Each row was made from one small tree. The marks that hang from a mark follow it in brackets, in the order of their numbers. Every link used is in the known rows. Write each row's tree.
Known rows:
k796(k558(k233) k690(k528)): .21, -.56, -.10, .13, -.47, .02, .24, -.60, .43, .03, .27, .22, .34, -.15, .22, .01, .30, .12, -.27, -.38, -.46, .16, -.65, -.24, .27, -.03, .06, -.12
k232(k558(k233) k690): -.18, -.34, -.01, .16, .19, .12, .30, .05, -.04, -.43, -.18, .00, -.12, .25, .33, .47, -.02, -.13, -.08, .30, -.18, -.27, .20, -.08, .12, -.41, .15, -.22
k528(k690(k796(k558(k233))) k706): .13, .06, .04, -.24, .34, -.21, .20, -.23, .07, .07, -.02, .07, -.34, -.40, -.29, .33, .10, -.11, -.12, -.06, -.25, -.15, -.23, .33, .21, .02, .45, .07
k690(k528(k694 k706)): -.24, .45, .37, -.35, .08, -.39, -.59, .33, -.07, -.05, -.07, -.09, -.07, .26, .11, -.59, -.05, .36, .04, .37, .37, .46, .05, .37, -.14, -.02, -.11, .40
k558(k232(k690(k233 k528 k796))): .30, -.35, -.36, .52, -.26, .54, .27, -.26, -.01, -.15, .19, .08, .25, .16, .08, .39, .15, -.25, .35, -.06, -.05, -.19, .08, -.38, .16, -.07, -.16, -.53
k796(k558(k232 k233) k690(k528(k706))): .34, -.22, -.14, .01, -.13, -.01, .13, -.59, .28, .06, .15, .35, .32, -.31, .10, .01, .48, .10, -.04, -.16, -.32, .17, -.56, .00, .03, -.29, .14, -.03
k694(k528(k690)): -.22, .38, .39, -.55, .31, -.39, -.08, .34, .07, .16, -.33, -.09, -.35, -.02, -.01, -.38, -.46, .12, -.15, .08, .22, .20, .42, .23, -.26, .23, .00, .61
k528(k690(k233)): -.18, .06, .02, -.36, .35, -.15, .31, .11, .06, .21, -.29, .01, -.39, -.12, -.08, .03, -.29, -.03, .18, -.07, .03, -.08, .07, -.07, .10, .19, .12, .16
k232(k558 k690(k233 k528(k694) k796)): .02, -.34, -.01, .15, -.34, .23, .00, .10, .10, -.51, .04, -.15, -.13, .53, .19, .12, -.25, -.12, .00, .19, .16, -.15, .25, -.16, .62, -.10, -.12, -.41
k690(k233 k528(k694) k796): -.03, -.12, -.02, .20, -.35, .12, -.16, .02, .04, .03, .19, .02, -.07, .15, -.03, -.17, -.08, -.03, .13, -.09, .19, .12, -.13, -.14, .33, .28, -.14, .00
k694(k528): -.23, .27, .24, -.16, .05, -.28, -.18, .24, .00, .22, -.18, -.13, -.27, .06, .21, -.31, -.25, .09, -.10, .10, .13, .27, .20, .23, -.44, .21, -.07, .58
k233(k558 k690(k528(k694 k706) k796)): -.07, .18, .05, .24, -.17, -.01, -.51, .29, -.28, -.13, .20, -.30, .27, .06, -.25, -.17, .15, .10, -.35, -.01, .08, -.05, .06, .13, -.24, .09, -.09, -.08
k558(k232(k690(k233 k528(k706) k796))): .28, -.06, -.24, .21, -.06, .37, .10, -.15, -.09, -.21, .09, -.05, .09, .14, .01, .30, .14, -.13, .49, .19, .01, -.10, .04, -.01, .08, -.19, -.07, -.34
k233(k690(k796)): .02, .02, -.20, .44, -.25, .08, .03, .04, -.20, .19, .05, -.14, .06, -.11, -.09, .32, .14, -.17, -.13, -.14, -.10, -.36, .06, -.04, -.31, .22, .04, -.16
k528(k690): -.20, .23, .16, -.37, .34, -.25, .10, .23, -.03, .17, -.27, -.01, -.22, -.05, -.05, -.11, -.17, .04, -.06, .07, .10, .02, .26, .07, -.07, .10, .05, .23
k796(k690(k233(k558(k232)) k528(k706))): .08, -.19, -.26, -.02, .03, .22, .10, -.27, .08, .10, .10, -.02, .31, -.14, -.01, -.09, .26, .05, .14, -.20, -.16, .10, -.30, -.15, .03, -.12, -.13, .01
k796(k558(k232) k690(k233 k528)): .40, -.41, -.31, .15, -.43, .12, .36, -.65, .43, .23, .17, .26, .30, -.16, .15, .04, .20, -.03, .05, -.49, -.28, .05, -.47, -.39, .21, .05, -.05, -.23
k232(k558 k690(k528 k796)): .06, -.40, -.16, .26, -.34, .26, .03, -.05, -.01, -.54, .04, -.29, .07, .55, .28, .24, .09, -.07, -.14, .27, -.03, -.18, .35, -.16, .44, -.16, -.11, -.55
k690(k233 k528 k796): .03, -.35, -.28, .30, -.37, .29, .13, -.21, .01, .04, .17, -.09, -.04, .11, .03, .07, .10, -.08, .23, -.17, -.03, -.05, -.24, -.26, .29, .29, -.09, -.20
k232(k558 k690(k528(k706))): -.15, -.01, .11, -.25, .09, -.10, -.16, .19, -.03, -.57, -.20, -.37, -.09, .64, .37, -.05, -.02, .23, .04, .60, .10, .08, .31, .23, .13, -.40, -.03, -.21
k690(k233(k558) k528(k706)): -.26, -.12, -.14, -.06, .16, .03, -.06, .04, -.09, -.02, .00, -.29, -.03, .14, .05, -.19, .11, .15, .12, -.01, -.13, .14, -.24, .00, -.04, .07, -.01, .07
k690(k528 k796): .00, -.20, -.17, .30, -.36, .16, -.09, -.11, -.05, .03, .16, -.10, .12, .19, .06, -.06, .21, -.01, -.03, -.03, .03, .06, -.04, -.11, .14, .21, -.11, -.15
k706(k528(k690(k233) k694)): -.25, .50, .49, -.63, .29, -.37, -.03, .36, -.02, .42, -.20, .23, -.31, -.18, -.02, -.38, -.66, .16, .05, .08, .32, .22, .09, .11, -.04, .13, -.17, .43

Which tree is each row?
-.27, .67, .62, -.66, .30, -.49, -.24, .45, -.11, .37, -.20, .22, -.13, -.07, .02, -.51, -.51, .25, -.17, .24, .39, .33, .27, .25, -.22, .05, -.21, .49 -> k706(k528(k690 k694))
-.03, -.06, -.16, .40, .31, .24, .15, .08, -.19, -.04, -.05, -.02, .39, .01, .11, .29, .13, -.23, -.12, .06, -.16, -.17, .38, -.18, -.43, -.27, -.09, -.19 -> k233(k558(k232(k690)))
.07, -.56, -.28, .27, -.35, .41, .27, -.16, .06, -.48, .04, -.25, -.10, .48, .26, .38, -.06, -.16, .11, .14, -.09, -.28, .14, -.28, .60, -.08, -.07, -.61 -> k232(k558 k690(k233 k528 k796))
-.24, .67, .49, -.85, .53, -.55, -.26, .45, .00, .14, -.41, -.21, -.54, -.04, -.08, -.46, -.41, .21, -.01, .31, .27, .30, .37, .59, -.34, .12, .08, .81 -> k694(k528(k690 k706))
-.06, .14, .24, -.46, -.23, -.22, -.25, .03, .25, .07, .04, -.04, -.07, .08, .08, -.47, -.20, .33, .17, .08, .14, .40, -.34, .21, .22, .02, -.18, .39 -> k796(k690(k233 k528(k694 k706)))
-.02, .10, .12, -.31, .10, -.04, .16, .14, .11, .21, -.16, -.11, -.55, -.16, -.21, -.04, -.47, -.18, .06, -.15, .11, -.04, .22, .10, .13, .42, .04, .39 -> k694(k528(k690(k233 k796)))
-.04, .15, .07, -.32, .10, .01, .24, .00, -.08, .44, -.04, .10, -.27, -.25, -.10, .08, -.34, -.06, .14, -.07, .04, -.08, -.03, .00, .16, .27, -.09, .07 -> k706(k528(k690(k233 k796)))
-.03, -.14, .12, -.17, -.42, -.03, -.07, -.06, .29, .11, .13, .08, .12, .10, .12, -.40, -.20, .19, .03, -.15, .10, .31, -.28, -.16, .30, .15, -.26, .21 -> k796(k690(k233 k528(k694)))
.27, -.43, -.29, .67, -.22, .55, .21, -.30, -.10, -.31, .25, .28, .46, .04, .10, .46, .41, -.22, .16, .01, -.16, -.19, .04, -.33, .05, -.31, -.06, -.51 -> k558(k232(k690(k528 k796)) k233)
-.16, -.27, -.09, .02, .12, .09, .35, .09, .06, -.27, -.27, -.20, -.32, .35, .34, .39, -.28, -.14, .12, .23, -.07, -.28, .27, -.11, .23, -.20, .05, -.27 -> k232(k558 k690(k233))
-.21, .05, -.11, .11, .02, -.05, -.25, .17, -.26, -.10, .01, -.36, .29, .12, -.02, -.14, .27, .22, -.20, -.01, -.10, -.05, -.03, .00, -.49, -.03, -.04, -.12 -> k233(k558 k690(k528(k706)))
-.12, -.02, -.05, .13, -.06, -.04, -.09, .03, -.19, -.15, .02, -.03, .13, .01, .05, .02, .33, .26, .07, .11, -.12, -.05, -.26, .02, -.40, -.16, .11, -.08 -> k558(k233(k690(k528(k706))))
.18, -.15, -.39, .77, -.06, .36, .27, -.19, -.29, .14, .12, .36, .23, -.44, -.16, .64, .44, -.40, .04, -.23, -.16, -.55, -.04, -.24, -.42, -.08, .19, -.32 -> k558(k232 k233(k690(k796)))
.23, -.12, -.06, .53, -.22, -.02, -.02, -.20, .06, -.04, .16, .49, .44, -.21, .02, .05, .29, -.02, -.26, -.30, -.04, -.14, -.19, -.31, -.39, -.17, .13, -.30 -> k796(k558(k232 k233(k690(k528(k694)))))
.05, -.10, -.09, .41, .24, .25, .31, -.08, -.12, -.08, -.05, .32, .26, -.11, .18, .49, .19, -.20, .15, .13, -.13, -.19, .12, -.16, -.32, -.40, .07, -.15 -> k558(k232(k690) k233)
-.24, .28, .19, .01, .02, -.21, -.52, .43, -.23, -.13, .04, -.27, .28, .15, -.10, -.40, .04, .30, -.32, .08, .12, .10, .07, .13, -.47, -.03, -.09, .08 -> k233(k558 k690(k528(k694 k706)))
-.11, -.30, .04, -.01, -.32, .10, -.05, -.05, .21, .06, .20, -.04, .30, .02, .05, -.35, -.11, .11, -.22, -.34, -.09, .24, -.29, -.29, .29, .13, -.27, .14 -> k796(k690(k233(k558) k528(k694)))
.34, -.18, -.30, .39, -.07, .14, .07, -.52, .01, -.03, .23, .30, .14, -.25, -.04, .26, .57, -.12, .06, -.09, -.22, -.03, -.38, .05, .04, -.15, .26, -.21 -> k690(k528(k706) k796(k558(k232 k233)))
.09, .53, .35, -.54, .29, -.54, -.24, .15, .10, .17, -.09, -.03, -.42, -.22, -.34, -.12, -.25, -.03, -.25, .09, .13, .12, .12, .53, .17, .13, .25, .33 -> k528(k690(k796(k558)) k694 k706)
-.01, .11, .08, .24, -.22, -.02, -.35, .10, -.21, -.17, .21, .06, .11, -.06, -.17, .00, .22, .10, -.05, .09, .11, -.07, -.18, .15, -.15, -.05, .07, -.03 -> k558(k233(k690(k528(k694 k706) k796)))
.31, .36, -.04, -.22, .40, -.23, .08, -.17, .03, .24, -.11, .13, -.23, -.37, -.32, .21, .11, -.22, -.03, -.03, -.03, -.15, .16, .31, -.02, -.01, .35, .04 -> k528(k690(k796(k558(k232))) k706)
.12, .02, -.36, .52, -.06, .27, -.16, -.04, -.35, -.06, .19, -.12, .44, -.10, -.23, .14, .53, -.10, -.12, -.13, -.08, -.28, .08, -.09, -.40, -.06, -.02, -.35 -> k233(k558(k232) k690(k528(k706) k796))
.12, -.42, -.22, .46, -.36, .01, .17, -.34, .11, -.05, .16, .10, .31, -.08, .12, .20, .33, .08, -.26, -.37, -.39, -.18, -.42, -.32, -.26, .00, .21, -.41 -> k796(k558(k233(k690(k528))))
-.14, -.01, .16, -.32, -.08, -.08, -.25, .04, .15, .02, .13, -.15, .13, .01, -.02, -.42, -.10, .23, -.09, -.09, -.03, .35, -.33, .06, .20, .01, -.20, .32 -> k796(k690(k233(k558) k528(k694 k706)))
-.09, .36, .21, -.12, -.14, -.20, -.56, .21, -.12, -.04, .10, -.12, -.07, .18, -.07, -.39, .04, .16, .00, .30, .31, .31, .02, .35, .07, .09, -.10, .26 -> k690(k528(k694 k706) k796)
.07, -.05, -.17, .26, .19, .24, .34, -.03, -.05, .05, -.14, .12, .04, .01, .17, .40, -.07, -.23, .37, .06, -.07, -.21, .17, -.19, -.22, -.18, -.02, -.16 -> k558(k232(k690(k233)))
.30, -.14, .00, .23, -.15, .06, .09, -.14, .27, -.11, .05, .24, .25, .18, .17, .02, -.14, -.06, .06, -.12, .04, .09, -.01, -.28, .03, -.18, -.07, -.32 -> k796(k558(k232(k690(k233 k528(k694)))))
-.14, .22, .14, -.45, .42, -.07, -.01, .25, -.06, .12, -.14, -.35, -.51, -.26, -.34, -.07, -.37, -.10, -.06, -.08, -.02, -.01, .18, .32, .02, .33, .14, .50 -> k694(k528(k690(k233(k558) k796) k706))
-.14, .63, .42, -.54, .40, -.40, -.36, .43, -.12, .12, -.15, -.04, -.42, -.11, -.33, -.20, -.27, .01, -.05, .29, .35, .11, .33, .55, .09, .10, .13, .46 -> k528(k690(k796) k694 k706)
.10, .04, -.12, .01, .14, .16, .08, -.02, -.06, -.20, -.08, -.02, .10, .20, .18, .10, .06, .07, .52, .26, .05, .05, .06, -.03, -.14, -.32, -.08, -.19 -> k558(k232(k690(k233 k528(k706))))
.23, -.48, -.19, -.03, -.54, .02, .27, -.55, .50, .20, .17, -.01, .15, -.03, .19, -.08, .03, .14, -.06, -.46, -.38, .14, -.59, -.28, .39, .18, -.04, -.15 -> k796(k558 k690(k233 k528))
-.30, .78, .57, -.77, .60, -.60, -.37, .54, -.08, .14, -.34, -.04, -.42, -.04, -.17, -.43, -.37, .22, -.03, .39, .39, .26, .33, .54, -.13, -.02, .11, .62 -> k528(k690 k694 k706)
.01, .07, -.04, .09, .42, .17, .14, .17, -.11, .18, -.01, .25, -.07, -.36, -.43, .12, -.15, -.40, -.08, -.27, .14, -.23, .29, -.18, .14, .14, .06, .05 -> k528(k690(k233(k558(k232)) k796) k694)
.06, -.13, -.34, .21, .40, .33, .40, -.08, -.13, .19, -.03, .13, -.05, -.39, -.38, .37, .04, -.45, .03, -.33, -.12, -.39, .20, -.28, .12, .15, .10, -.16 -> k528(k690(k233(k558(k232)) k796))
